Known rows, with every way that one mark hangs from another
[mosi [kagit rolape vesu] zofavef]: [-0.46  1.80 -3.09  0.31  1.61 -2.57  3.94 -0.66 -0.67  0.17  2.20  0.27
 -4.02  0.56  0.41  1.04 -2.17  0.94  0.11  1.41  0.23 -1.02  0.43]
[katif kagit]: [ 0.48  0.01 -1.34 -0.24  0.19 -0.71  1.85 -0.40 -0.01  0.35  1.02  0.17
 -2.03 -0.71  0.80 -0.22  0.03  0.41 -1.13  1.18 -0.69 -1.42 -0.92]
[sovi katif]: [ 0.92  0.53  1.60 -0.01 -1.21  0.81  0.76 -1.05 -0.21 -0.79  0.99 -0.51
  0.53 -0.86  0.66 -1.73 -1.81  0.26  0.28 -0.77 -0.22  0.94 -0.12]
[rolape [kagit bigif katif [mosi zofavef] vesu]]: [ 0.59  1.07 -3.21 -1.37 -0.33 -2.02  5.50  1.17 -0.31  0.17  4.23  1.08
 -3.77 -0.10  1.04  1.29 -4.14  1.89  1.43  0.21  3.01 -1.33 -1.60]
[rolape [kagit bigif katif mosi]]: [ 0.49 -0.12 -1.75 -1.35 -0.63 -0.32  3.46  1.12 -0.79  0.93  3.06  0.30
 -3.77  0.38  1.65  0.96 -2.76  1.31  1.78  0.21  1.78 -1.20 -1.67]
[bigif [kagit katif rolape vesu] [ziza rubof]]: [ 3.50 -0.60 -1.63 -1.64  1.46 -3.16  7.70 -2.75 -0.81 -0.04  4.37  1.18
 -7.30  2.68  0.98 -0.46 -5.86  1.49  0.50 -2.63  3.47  1.96 -0.53]
[zofavef [mosi [kagit [bigif ziza] katif rolape vesu]]]: [ 2.48 -0.25 -1.62 -1.75  0.29 -2.67  8.07  0.48 -0.94  0.75  4.50  1.05
 -6.01  3.32  1.68  1.89 -1.23  1.18  1.01 -2.33  4.01  1.53 -0.97]
[bigif [kagit vesu] ziza]: [ 2.13 -0.89  0.04 -0.25  1.14 -4.60  1.61 -1.47  0.02 -0.63  2.18  0.86
 -3.99  0.15  0.23 -0.51 -1.82  0.49 -0.79 -3.40  1.99  1.76  0.19]
[rubof [ziza [bigif kagit]]]: [-1.65 -2.37 -0.32  0.79  1.76 -1.78 -0.40 -0.46  0.57  0.80  1.80 -0.10
 -2.53  0.58  0.68 -2.62 -0.48  0.15  0.27 -2.48 -1.17  0.42  0.74]
[sovi [katif kagit]]: [ 1.35  0.64  0.39 -0.37 -0.98 -0.13  2.47 -1.34 -0.18 -0.43  1.95 -0.39
 -1.76 -1.66  1.46 -1.97 -1.62  0.63 -0.85  0.41 -0.99 -0.60 -1.01]
[mosi [kagit [bigif ziza] katif vesu] zofavef]: [ 0.84  0.26 -1.86 -0.38  1.89 -3.37  4.64 -0.48  0.03  0.04  4.29  0.35
 -3.49  1.83  1.21 -0.39 -4.67  1.21 -0.03 -1.84  4.73 -0.10 -0.33]
[kagit [bigif [ziza rubof]] katif [mosi zofavef] rolape vesu]: [ 2.42  0.23 -4.87 -2.61  0.17 -2.29  7.21  0.34 -0.33 -0.38  4.57  2.22
 -4.83  4.57  1.22  0.92 -5.51  2.07  1.75 -1.80  6.13  0.26 -2.09]
[vesu [kagit bigif mosi]]: [ 0.88 -1.25 -2.96 -0.59 -1.20 -2.20 -1.40  1.30 -0.30  1.23  1.40  0.56
 -0.98  1.17  1.86  1.39 -0.61  0.68  1.45  1.65  0.26 -1.99 -1.14]
[mosi [kagit bigif]]: [-0.58 -0.54 -1.68  0.15  1.87 -0.96  0.34  0.72 -0.20  0.85  1.36 -0.56
 -0.70 -0.02  1.53 -0.09 -0.34  0.26  0.48  1.06  0.30 -1.58 -0.45]
[vesu kagit]: [ 0.41 -0.96 -0.54  0.53  0.22 -1.81 -1.00 -0.62 -0.19  1.11  0.49 -0.37
 -1.40 -0.08  0.92 -0.11 -0.99  0.13  0.27  0.86 -0.93 -1.04  0.63]
[ziza [bigif [kagit katif mosi rolape vesu]] rubof]: [ 2.63 -0.77 -4.31 -2.68 -0.16 -1.51  7.78 -0.54 -1.21  0.36  4.48  2.46
 -6.58  1.41  1.44  0.90 -4.30  1.97  1.25  2.05  0.98  1.26 -1.25]
[mosi [kagit bigif katif rolape vesu] zofavef]: [ 0.52  1.56 -3.70 -0.52  0.25 -2.05  6.98  0.02 -0.72  0.58  4.31  0.35
 -4.05  2.11  1.73  1.14 -4.45  1.58  1.47  0.82  1.69 -1.81 -0.64]
[vesu [kagit bigif katif rolape]]: [ 1.32 -0.64 -2.28 -0.30 -1.74 -1.10  3.62  0.14 -0.92  1.65  2.89 -0.11
 -3.37  3.23  2.69  0.79 -3.78  1.02  2.83  0.01 -0.06 -2.12 -0.46]
[rolape kagit]: [-0.78 -0.32  0.11  0.32  1.85 -0.43  1.14 -0.10 -0.39  0.63  0.59 -0.47
 -2.87 -1.58  0.25 -0.64 -1.09  0.26  0.33 -0.36 -0.10 -0.60  0.40]
[zofavef [mosi [kagit bigif]]]: [ 0.10 -0.93 -0.56 -0.62  1.91 -1.66  1.91  1.31 -0.20  1.26  1.61  0.03
 -0.36 -0.20  1.24  0.93  2.19  0.26  0.40  1.34  0.95 -0.70 -1.09]
[ziza [bigif [kagit katif [mosi zofavef] rolape vesu]] rubof]: [ 1.66 -0.12 -4.63 -2.28  1.03 -2.71  7.69 -0.90 -0.82  0.32  4.90  2.60
 -6.09  1.25  1.44  0.42 -5.63  2.22  1.05  2.04  1.81 -0.15 -1.30]
[rubof [ziza [bigif [kagit katif rolape vesu]]]]: [ 0.48 -0.87 -1.96 -0.36 -1.11 -1.59  6.42 -0.84 -0.31  0.58  4.41  0.63
 -6.53  2.91  0.97 -0.82 -3.18  1.17  1.53 -2.99 -0.69  1.56  0.51]

Rows
[ 1.46  0.06 -4.19 -1.28  3.37 -2.75  7.93 -0.88 -0.49  0.38  5.06  0.80
 -5.99  3.50  1.62 -0.50 -6.44  1.76  1.02 -1.28  5.22 -0.30 -0.64]
[mosi [kagit [bigif [ziza rubof]] katif rolape vesu] zofavef]
[ 0.39 -1.09 -2.92  0.21 -0.41 -1.58  0.93  0.85 -0.65  1.40  1.35 -0.02
 -2.42  2.53  2.40  0.48 -1.86  0.56  2.67 -0.07 -0.82 -2.53 -0.12]
[vesu [kagit bigif rolape]]
[ 2.94  0.33 -3.12 -2.12  1.18 -4.79  6.98 -2.59 -0.72 -0.10  5.09  2.17
 -7.38  2.96  1.01  0.61 -6.43  2.27  0.32 -1.34  5.06  0.58 -1.53]
[bigif [kagit katif [mosi zofavef] rolape vesu] [ziza rubof]]
[-0.43 -1.18 -2.23 -0.86 -1.65 -1.43  3.59 -0.74 -0.71  1.40  4.06  0.85
 -6.17  3.56  1.69 -0.16 -2.31  1.39  1.54 -1.37 -0.40  0.43 -0.74]
[rubof [ziza [bigif [kagit katif mosi rolape]]]]
[ 0.80 -0.94 -0.16  0.15  1.41 -3.67  0.92 -2.04 -0.74  0.40  1.71  0.51
 -5.12  2.32  1.39 -0.56 -2.24  0.50  0.34 -3.73  1.38  0.04  0.06]
[bigif [kagit rolape] ziza]
[ 2.98 -0.03 -2.45 -2.22 -2.33 -1.75  4.15  1.24 -0.23 -0.71  3.53  1.58
 -2.82  3.14  0.97  1.70 -2.59  1.23  0.74 -2.44  4.75  1.68 -1.72]
[kagit [bigif ziza] katif mosi vesu]
[ 0.27 -2.08 -2.21 -0.54  4.95 -1.60  1.15 -0.25  0.05  0.53  2.02 -0.17
 -2.50  1.56  1.35 -1.77 -2.43  0.44 -0.07 -0.87  3.83 -0.18 -0.38]
[mosi [kagit [bigif [ziza rubof]]]]
[-0.66  0.37 -2.72 -0.68 -0.20 -1.59 -0.46  1.61  0.32  0.05  1.29  1.11
  1.09  1.15  1.07  0.98 -0.71  0.90  1.12  0.68  2.11 -2.46 -1.82]
[kagit bigif [mosi zofavef]]
[-0.84  1.71 -1.46  0.15  1.17 -1.46  4.39 -1.88 -0.99  1.29  2.96 -0.34
 -4.08  1.68  1.34  0.39 -4.06  1.16  0.34  1.52  0.94 -1.97 -0.16]
[mosi [kagit katif rolape] zofavef]
[ 1.50  1.37 -3.34 -1.79 -2.37 -1.73  4.55  1.33  0.06 -0.44  3.67  1.67
 -0.86  1.48  0.76  1.99 -3.04  1.57  1.16  0.59  3.17 -0.75 -2.08]
[kagit bigif katif [mosi zofavef] vesu]
[ 1.73 -0.07 -6.84 -2.28  1.69 -3.37  6.45  0.75 -0.04 -0.37  3.99  2.49
 -5.67  3.16  1.72  0.67 -3.39  2.02  0.50 -0.63  4.82 -1.63 -2.63]
[katif [kagit [bigif [ziza rubof]] [mosi zofavef] rolape vesu]]
[-1.43 -1.64 -2.70 -0.24 -0.26 -2.03  0.76  0.12 -0.43  1.07  2.39  0.95
 -5.00  2.85  1.23 -0.22 -0.18  0.93  1.27 -1.63 -1.25  0.00 -0.37]
[rubof [ziza [bigif [kagit mosi rolape]]]]
[ 0.74 -2.48 -1.14  0.31  1.32 -2.95 -1.61  0.28  0.10  0.78  1.33  0.02
 -2.08  2.29  1.94 -1.06 -1.95  0.18  0.90 -3.00  2.20 -0.95  0.12]
[vesu [kagit [bigif ziza]]]
[-1.49 -0.50 -2.36 -0.40 -0.42 -2.67  3.25 -0.97 -0.34  1.34  4.32  0.93
 -5.24  3.58  1.66 -0.57 -3.56  1.69  1.35 -1.31  0.47 -0.97 -0.89]
[rubof [ziza [bigif [kagit katif [mosi zofavef] rolape]]]]
[ 0.81  0.30 -4.87 -1.55 -1.55 -1.09  3.33  1.62 -0.70  0.71  2.19  1.23
 -3.78  2.25  2.45  2.04  0.15  1.31  1.15  1.52  0.03 -2.93 -2.64]
[katif [kagit bigif mosi rolape]]
[ 0.70  0.78 -3.11 -0.52  1.46 -3.26  6.39 -0.39 -0.60  0.25  4.62  0.61
 -5.66  3.67  1.84  0.44 -5.15  1.51  1.01 -2.37  4.21 -0.63 -0.45]
[mosi [kagit [bigif ziza] katif rolape vesu] zofavef]
[ 2.31  1.08 -2.04 -1.35 -0.82 -5.40  5.35 -2.10 -0.87 -0.19  4.70  1.94
 -6.96  3.07  1.28  1.51 -4.98  2.00  0.26 -2.30  3.89  0.24 -1.38]
[bigif [kagit katif [mosi zofavef] rolape vesu] ziza]
[ 0.63  1.17 -2.58 -0.52  0.86 -2.13  5.31  0.02 -0.10  0.38  3.99  0.06
 -1.76  0.44  1.25  0.28 -4.07  1.25  0.31  1.34  2.19 -1.40 -0.61]
[mosi [kagit bigif katif vesu] zofavef]
[ 1.37 -1.99 -2.66 -1.05  4.12 -1.51  4.28  0.88  0.06 -0.34  2.61  0.65
 -4.66  0.21  0.44 -1.75 -3.60  0.84  0.95 -3.44  4.21  1.03  0.00]
[rolape [kagit [bigif [ziza rubof]] vesu]]
[ 0.20  1.29 -3.38 -1.33 -2.09 -0.95  3.89  0.85 -0.62  0.56  3.14  1.19
 -2.08  3.74  2.00  1.94 -3.48  1.62  2.33  0.45  2.34 -2.54 -2.29]
[kagit bigif katif [mosi zofavef] rolape]
[ 1.07  0.59 -3.50 -1.36 -1.03 -3.19  6.07 -0.43 -0.94  0.17  4.47  2.44
 -5.52  1.40  1.72  1.40 -4.30  1.96  1.17  1.05  0.84 -0.37 -1.08]
[ziza [bigif [kagit katif [mosi zofavef] rolape vesu]]]
[ 0.90 -0.97 -2.20 -0.71 -0.18 -4.01  0.49 -0.26 -0.09  1.00  3.60  0.85
 -3.06  3.37  2.36  0.16 -4.62  1.40  1.00 -1.45  4.43 -1.71 -1.37]
[vesu [kagit [bigif ziza] katif [mosi zofavef]]]
[-0.13  0.10 -3.59 -0.86 -1.23 -3.28  5.38 -0.70 -0.22  0.57  5.13  1.61
 -6.52  3.19  1.03  0.27 -3.78  1.93  1.22 -1.40  0.78  0.17 -0.64]
[rubof [ziza [bigif [kagit katif [mosi zofavef] rolape vesu]]]]
[-0.66  1.10 -0.87 -0.59  0.58 -1.43  3.01 -0.71 -0.64  0.94  2.90  0.33
 -3.62 -0.40  0.66  0.56 -3.74  1.47  0.41  0.97  2.24 -1.44 -1.05]
[rolape [kagit katif [mosi zofavef]]]
[-0.40 -0.04 -3.36 -0.81  0.37 -2.62  0.59  1.07 -0.25  0.05  1.82  1.58
 -2.56  4.25  1.66  0.95 -1.96  1.07  1.65 -2.88  3.99 -1.66 -1.71]
[kagit [bigif ziza] [mosi zofavef] rolape]
[ 0.68 -1.33 -1.43 -0.31  1.07 -2.19  2.17  0.21 -0.09 -0.38  2.02  1.31
 -2.52 -1.51  0.69 -0.70 -1.22  0.47  0.10  0.08 -0.96  1.11  0.54]
[ziza [bigif [kagit vesu]]]
[ 1.48  1.89 -4.34 -1.83 -3.00 -1.47  6.33  1.25 -0.56 -0.12  3.92  1.82
 -2.90  3.19  1.34  2.85 -3.50  1.89  2.24  0.34  2.63 -1.26 -2.09]
[kagit bigif katif [mosi zofavef] rolape vesu]
[ 0.33  0.23 -3.60 -1.30 -1.84 -0.26  1.45  1.92 -0.78  0.35  1.18  1.15
 -1.71  2.88  1.65  2.35  0.03  0.85  2.34  0.36  0.62 -1.57 -1.84]
[kagit bigif mosi rolape]
